Each row was made from one walk, in order. Every step used is in the known rows, and no mark comes twice. Write each row's walk.
Known rows
sura/vitifu/lumu/moliv: [  7 -14  -2  -1 -22  16  -4   6 -26  18  22   7  -9  -8   2  -5 -21  -4
 -15  -5  -9   9  22 -11   5  -4  13  -6 -20  -6   0  -4  -1 -10   4   5
   5   0   9 -10   0]
vitifu/sura/keta/lumu: [  2  -3 -13   3 -28   1 -20  -4  22   8 -25   4   7 -12  -2   1  19   4
  -4  -9  -5  -4   6 -17  -5   4   7 -11   6 -12   0   6 -12   9   7  -4
  18  -1  -4   3   2]
sura/vitifu/lumu/keta/fudav: [-22  -6 -15 -10  -1  -6 -10 -14 -37  -6  27 -12  -2 -15  12  -5  -1  -8
  15   5  -6  -9   1  -1  -1  -5  11   7  32  -6  15  -8   5 -14   4  -3
  -6  17  -8  -2   0]
sura/keta/fudav/vitifu/lumu: [-22 -22 -12  -7   8 -32  -8 -22 -68 -14  -6   3   6 -14  11   4  11   9
  42  -1  16   0 -20   5  -2 -11  20  -9 -14 -10 -13  -9   0 -11   9   6
   5  11 -10   5  -2]
vitifu/lumu/keta: [  6  22  -2   6  -8  20  12  15  33 -15  39 -13  -4  -5  24  -5  13  -6
  16   3  -9  -6  -5  -1  -2   3  -2   2  18  -3   4  -8  -9 -21   0   5
  -8   4   6   4  -4]
vitifu/lumu/keta/fudav: [-23  16  -9  -4  17   2  14  10   7 -12  32 -18  -3 -12  17 -10  11   0
  36   7  -6 -13 -23  11  -4  -8   5   5  29  -1   3  -9  -4 -25   0   3
 -10   8  -7   7  -3]
keta/lumu/moliv: [  0   1  -7   7  -7  34  41  49  19  12  23   7  -9  -2 -12 -19   3   0
 -19  -6 -18  20   4  -8   0  -1   3  -7  -9  25   0   4  -4   2   0   7
   3  -9  10  -4   1]
keta/sura/vitifu/lumu: [ -2 -13  10  -6 -32  18 -14 -54 -18  10  -7  10  -1 -14  25  16 -24  -4
  30   8  11  18  27 -24   2   6   5   3   9 -27   5  -7  -8  -2   6   5
   1   8   3  -9  -2]
dufusur/keta/sura/vitifu/lumu: [ 21 -16  27  -8 -26  23 -19 -69 -31  10  -1   9   5   0  17  21 -19  -2
   3   8  10   0  22 -31   1   7   4   6  22 -23  -1  -5   3   8   5   2
  -2  12  -2  -8  -5]
dufusur/keta/sura/vitifu/lumu/moliv/ganul: [ 42  -4  35 -12   9  -7 -27 -50 -70  12  -7   1  -1  23 -18  10 -12   4
 -38   9  -5  -6  18 -26   2   3  -1   2  -6 -11 -14  -5  34  13   5  -3
 -12   2   1  -6  -3]
ganul/moliv/lumu/keta/sura/vitifu: [  7  -9  -4  -2 -14  -3 -36 -26 -16   1  -4   4  -9  23   4   8  -5  -7
 -14   3   5  13  34  -4   7  14 -29  12  50  10  15  -3  21  22  -3 -16
  -9  13   9  -4   1]
dufusur/keta/lumu: [ 24   6  12   7 -21  32  33   0  17  -2  24   4   2   8   3  -7  11  -1
  -2  -1  -6   7  -8 -16  -6   9   6   0  20  26   5   1  -4   7   2   8
   0   2   2   2  -5]
fudav/vitifu/lumu: [ -1  -7  -1   2 -12  22  13  -1   0 -13  13   7   1 -10  14   4  -1  -4
  34  -2   7  20 -12   1  -1  -2  10  -5 -48   0  -4  -7 -17 -19   4  18
   2  -1   6   0  -2]
keta/lumu/vitifu/sura: [-15  15 -15   2  -9  32   0   8  49  15  -2  -8   2   1 -24  -1   3  -8
  -6 -13  -8  -6   2   5 -10  -1  -3  -9 -39 -12  12   9 -17  -7  -5  11
  11  -8   1  -2   3]
fudav/keta/sura/vitifu/lumu: [ 16 -25   6  -6 -34   0  -5 -85 -24   2  -2  14  -4 -18  16  16 -21  -3
  10  10  16  16  13  -6   7   4  -1   3  16 -16   3  -3 -18   6  12   9
   1   8   5 -12  -1]
moliv/lumu/keta: [  9  24  -3  15  -2  -7  22  29  58 -14  34 -13  -8   1  32 -17  22  -6
  -8   2 -10   7 -25   9   0   9 -18   7  26  35  14  -4  -6  -3  -8  -8
 -14  -3   6   7  -3]
ganul/moliv/lumu/vitifu: [ 15  16  -9  12  11   5 -11  27  16   0  19  -3 -12  37  -9  -7 -16   0
   4  -9   7  10  -3  33   1  10 -18  -6  -2  21   9  -5   0 -10  -9  12
  -1 -10  13  -1  -5]
dufusur/keta: [ 19  11  32   7   2  25  39  15  35  -7  16   3   9   3  18   3  -8   1
   3   5   3 -12  -5 -10   0   6   8  10  18  10   0   1  -7   2  -4   2
  -7  -3  -4   1  -5]
sura/vitifu: [ -2 -13   8   4 -22  12  16   6   8   7   6  12   3 -12  19   4 -26  -5
   9   1   5  12  22 -11   4   8  13   7   5   1  18   2 -12  -1   1  -2
   4   0   1  -7   2]
vitifu/sura/keta/lumu/moliv/ganul: [ 20   8  -5   1   4 -37 -26  19 -16  10 -35  -1   1  11 -37  -8  26  12
 -41  -6 -19  -5   4 -11  -5   2   3 -16 -16  -1 -16   7  19  17   5  -9
  11 -11   0   6   4]
ganul/moliv: [  4   1   7   4   2  24   8  37  16  -4   1  12   0  13   0   5 -21   3
  29   1   7  12  23   8   3   7   2   4  24   6   1  -4  -5 -10  -1   9
   5  -6   8   1   0]
ganul/moliv/lumu/vitifu/sura/keta: [ 11   7 -13   5  -1 -20 -69   4  11   7 -24  -3  -1  31 -19   6   3   6
 -14 -13   4 -22   7  18   0   5 -19 -12   0 -14  -2   4   5   4  -4  -2
  14  -7   2   2  -2]
dufusur/keta/sura: [ 15   6  40  -1   2  26  30 -24  19  -3 -12   5  11   1  20  17  -9   2
   4  12  11 -11   6 -18  -1   8  -3  17  29  -7  -6   1  -1  13  -5  -3
  -9   1  -6  -1  -4]
keta/fudav: [-32   1   2  -1  17   4  36  18  20  -6   1   3   4 -18  20  -7 -16   6
  41   8   6   0 -12  13  -1  -6  18  11  23   7   7  -1  -9 -10  -3   5
  -1  -2 -11   5   0]
moliv/lumu/vitifu/sura/keta/fudav: [-21  10 -17  -2  19 -47 -37 -14  10   6 -23 -15   0   3  -4  -5   9   7
  -1  -9   6 -32 -29  25  -5  -8  -4  -6  -6  -8   2   5   1  -4  -7  -7
   8  -2 -17   4  -1]
sura/vitifu/lumu/moliv/ganul: [ 27  -2   7   0   0 -15 -18   7 -50  11  12   1  -9   9 -17 -10 -12   1
 -14   0 -12  13  10  -7   3   3  14  -9 -23   1  -2  -6  17  -8   6   5
  -2  -6   9  -3   1]
ganul/moliv/lumu/keta: [ 19  16 -10  11   1  -1  -9  36  29 -13  24  -6 -11  25   6 -12   9  -2
  -3   1  -4   9  -1  18   2  12 -24   6  38  30   6  -7   7   1  -6  -5
  -8  -1  11   7  -2]

Write each row's walk
[-35  -1 -22  -7  32 -18 -25   3  28 -13 -15 -15   4 -12   3  -9  25  -9
 -11  -1  -5 -13 -42  17  -3 -13 -12  10 -32  17   4   5   4   3 -10 -15
 -11   6 -13  10   7] => moliv/lumu/keta/fudav/vitifu/sura
[-33 -10 -28 -13  39 -14 -59  10  -1 -11 -22  -7   2  12 -19  -3  15  -5
  -5  -2   1 -11 -16  24   0 -13 -15   7 -16  11  -4   2  19   3 -10 -12
  -4   8  -6   9   8] => ganul/moliv/lumu/keta/fudav/vitifu/sura
[-42  -7  -6  -7  41  -5  32  24 -14 -23   9  -9   8 -13  -3  -3  13  -6
   5   3   2  -7 -23   9   0  -9   2  15  -3  12   6   2   5  -4  -6  -7
 -14  10 -10   5   4] => lumu/keta/fudav/vitifu
[ -3  15  -9   9 -10  27  44  19  22   7  30  -6  -7  11 -16  -9   0  -7
   7 -10  -2  10   0  10  -6   7  -1  -7 -13  17  14   4 -14  -8  -2  16
   3  -5   7  -3  -5] => keta/lumu/vitifu
[-17  18   4   2   9  18   5  18  64  10 -10  -6   7  -2 -13   8 -12  -7
  -4  -7  -1 -24   3  10  -4  -3  -2   2 -27 -25   8   9 -13 -13 -10   3
   5 -11  -4  -1   3] => lumu/vitifu/sura
[  6 -30  13  -4 -17  -3  19 -58 -18  -1 -17  17   2 -18   9  15 -25  -4
  -3  12  22  16  12  -5  11   8  -6  15  24  -6   8   7 -12  22   5  -2
  -3   5  -1 -13   4] => fudav/keta/sura/vitifu
[ 13  16  -8  10  -3 -25 -35  -5  43   6 -16 -10   2  12   2   0  13   3
 -14 -13   3 -21 -18  11  -4   4 -14 -10 -17 -11   3   5  -9   3  -7  -8
   9  -9  -4   2  -2] => moliv/lumu/vitifu/sura/keta
[-15 -24 -13 -10  23 -29  -2   8 -78  -3   4   2   1  -9 -13  -4   9  10
   1  -4   1  -6 -20   5   2 -21  17 -13 -38  -1 -21  -4  14  -8   6   1
   6   7  -5   0   0] => sura/keta/fudav/vitifu/lumu/moliv
[-11   1   5  -5   2   9   3 -30  -8 -16   5  -5   2  -6   8  14  17 -10
  17   7   5   5  -5 -11   0  -1 -12   7 -16 -12  -5  -7   1  -2   0  -1
 -13  12   5   1   0] => fudav/vitifu/lumu/keta/sura
[  8  -8  18   1  -2   1  44 -38  28 -10 -15  13   2 -16  14  12 -14   4
   7  14  19  11  -3   4   6   4  -8  13  26   1  -1   5 -23  14   2   5
  -8  -3   0  -5   0] => fudav/keta/sura
[ 21  -7 -12  11 -21  10  46  -8  11  -8  17   8  -7 -10  -1 -13   6   1
   0   2   1  28 -18  11   1   8  -1  -4  14  26   7   4 -28   9   9  16
   2  -4   8  -3  -1] => fudav/keta/lumu
[ 15  18  23   6  31 -14  33  54   5  -3  -1  -1  -3  14 -16 -11  -6   5
 -17   5 -10   7  -2   6   2   1   9   1 -14  18  -9  -1  11  -3  -4  -1
  -9 -19   4   5   1] => lumu/moliv/ganul
[  9   2  -5   0 -22  15 -12 -10  -5  -1  33  -6  -4  -9  18   1   4 -10
   3   1  -8  -1  15 -10   1   5  -1   3  23  -5  15  -7  -5 -10   4  -3
  -4  11   5  -3  -1] => sura/vitifu/lumu/keta
[-28 -17 -10 -12  27   3  14  23 -40  -3  11   4  -3 -11 -16  -9  -9   2
  11  -3  -3   1 -18  11   2 -24  15  -6 -56   8 -17  -4   6 -17   0  12
   0   3  -3  -1   1] => keta/fudav/vitifu/lumu/moliv
[ -9  15  20   3   6  16  34   0  37 -10   1  -6   4  -8  18  11   8  -5
   5  13   3  -7  10  -9   2   6 -11  20  37  -5   5   1  -2   7  -6 -12
 -14   2  -1   1  -1] => lumu/keta/sura
[ 18   6  -4   9  -9   6 -10  26  27  -4   7  10  -8  23  14 -10 -13   4
  24  -2   7  28   5  18   3  11 -12  -3  19  28   3  -7  -4  -2  -4   7
   2  -8  12   3  -3] => ganul/moliv/lumu
[-30  11  -2  -3  32  -6  37  30  21 -14  18 -11   2 -13  13 -11   7   0
  16   8  -3 -20 -13  13  -1  -7   7  18  42   9  10  -1   1  -8  -6  -9
 -13   5 -11   6   1] => lumu/keta/fudav
[  8  20   5  10  -3  -4  18  -9  44  -9   6  -8  -6   3  30  -3  15  -5
   3  10   0   6 -10   0   0  12 -28  16  38  17   8  -4   0  11  -8 -11
 -17   1   3   3  -3] => moliv/lumu/keta/sura
[-27 -25  -4  -5  20 -32  17  -2 -53 -14 -17   8  13 -12   6   4   7   8
  28   1  18  -2 -20   7   2  -9  19   1  -6   1  -3   1   2   6   3  -4
   2   8 -14   3   1] => sura/keta/fudav/vitifu
[  8  10   3   5  -3  22  23  40  17   6  30  -1  -9  -6   5  -9  -9   1
   3  -3 -11   4   6  -2   3  -8   6  -7 -19  -2 -10  -6  -7 -20   0  12
   2  -8   9  -1  -3] => vitifu/lumu/moliv
[  4  -6 -15   1 -17   2 -19  24   7  19 -19   5   1  -7 -24  -7  18   4
 -43 -12 -15 -10  12 -18  -2  -4   2 -14 -13  -8 -11  11   3  14   4 -10
  19  -4   0   0   4] => vitifu/sura/keta/lumu/moliv
[ 34 -16  12  -9   2 -35 -14 -61 -69   2 -11   5 -11   9 -26   5 -15   3
 -31  12   2  14   6   0   9   1  -5  -1  -9  -6 -10  -4  15  13  11   6
 -10  -1   7  -7   2] => fudav/keta/sura/vitifu/lumu/moliv/ganul
[-43   4  -7  -7  25 -28 -21  -7   2   6 -27 -11  11  -5 -14   8   0   6
   6  -6   7 -45 -12  15  -4 -10  10   0   1 -31   0   9   2  -8  -4  -6
  10  -1 -20   3   2] => lumu/vitifu/sura/keta/fudav
[  6 -11  -1   1 -35  14  -3 -10  -8   7  16   8  -4 -13  29   2 -22  -5
  31   0   1  16  16  -8   1   5  13  -3  -5 -11   9  -9 -13 -15   8  12
   6   3   6  -6  -2] => sura/vitifu/lumu
[ 16  -4 -10   9 -16  -3  25  41 -14   7  11   8  -4   1 -14 -14  16   7
 -28  -7 -11   9  11 -15   2   2   4 -13   6  18  -6   5   3  14   6  -5
  10  -3   6  -3  -1] => sura/keta/lumu/moliv
[ 33   7   1   8   5 -40   9  25 -48   1  -6   1  -7  22 -30 -15  25  13
 -30  -5 -13  13  -3  -8  -2   8   6 -16   9  23  -9   0  20  14   8  -4
   3 -10   6   2  -1] => sura/keta/lumu/moliv/ganul
[  1  19 -14   3   6  12 -49  18  46  13 -12  -5  -5  29 -18   0 -14  -2
  -6 -11   3  -7   5  26  -2   2 -18  -6 -22   0   4   2  -2  -8 -11   5
   9 -11   7   2   0] => ganul/moliv/lumu/vitifu/sura
[  1 -16   7  -8 -20  17 -10 -29 -32  22   0  13  -5 -10   2  10 -25  -4
  -6   3   0  10  34 -21   6  -5   1   0 -10 -21  -6  -2   7   3   3  -1
   2   4   7 -12   0] => keta/sura/vitifu/lumu/moliv
[  6  17   5   1  -5  38  -7  -8  38  12   4 -12   6  14 -35   4   7  -8
 -31  -9 -10 -25  -7  -6 -11   1  -5  -4 -19  -8   6  12  -3   5  -6   7
   6  -2  -4   0  -2] => dufusur/keta/lumu/vitifu/sura
[ -7 -19   3  -2  -3 -10 -21   0   9  -3 -41   7  19 -16   1  18  12   1
  -5  -5  11 -14   1 -10   0  -4   8  -1 -37 -23  -8   9  -9   7   1 -11
  11   0  -7   2   6] => fudav/vitifu/sura/keta
[ 11  13   0   3   4   1 -15   0  20  -9  -3  -2  -9  24   9   3   5  -1
   4   7   7  10   9   9   3  11 -33  12  49  17   1  -6  14  13  -6  -9
 -13   4   9   3  -2] => ganul/moliv/lumu/keta/sura
[ -6   2   5   3 -14 -13 -19   9  41   2 -33   5  15 -17  17  12   3   6
   1   0   3 -20   8 -10   0   0   6  -1   4 -29  -4   7 -12   3   0 -11
  15  -5 -10   4   2] => vitifu/sura/keta
[-15  -4  -1 -13  48 -32   5   9 -71  -8  -2  -5  -4   7 -28 -14   1   7
   5   3  -4   8 -28  19  -2 -16  15  -9 -55  13 -20  -8  21 -15   2  11
 -10  -3  -3   5   2] => keta/fudav/vitifu/lumu/moliv/ganul
[-34  -5  -3  -8   9 -25 -19  -2  14   1 -40   1  15 -23  16   8   5  12
  20   3   6 -29  -7   0  -3  -9  18   2  19 -28  -6   7  -5   0   1 -11
  14   2 -22   7   4] => vitifu/sura/keta/fudav
[ 15  -4  17  -8  -1 -11 -21 -31 -54  13 -14   4  -6  10 -15   4 -16   2
 -12   7  -3  14  24 -14   4   2   2  -3 -18 -13  -8  -6  24   3   5   1
  -7  -1   6  -6   0] => keta/sura/vitifu/lumu/moliv/ganul
[ -5 -23 -21  -3  -7   3 -19  15 -18  11 -28   8   7  -6 -39   1  26  -1
 -49 -16 -10  -4   5 -18   0  -9   3 -16 -56  -4 -15  13   7  21   4 -11
  18  -1   1   0   7] => fudav/vitifu/sura/keta/lumu/moliv
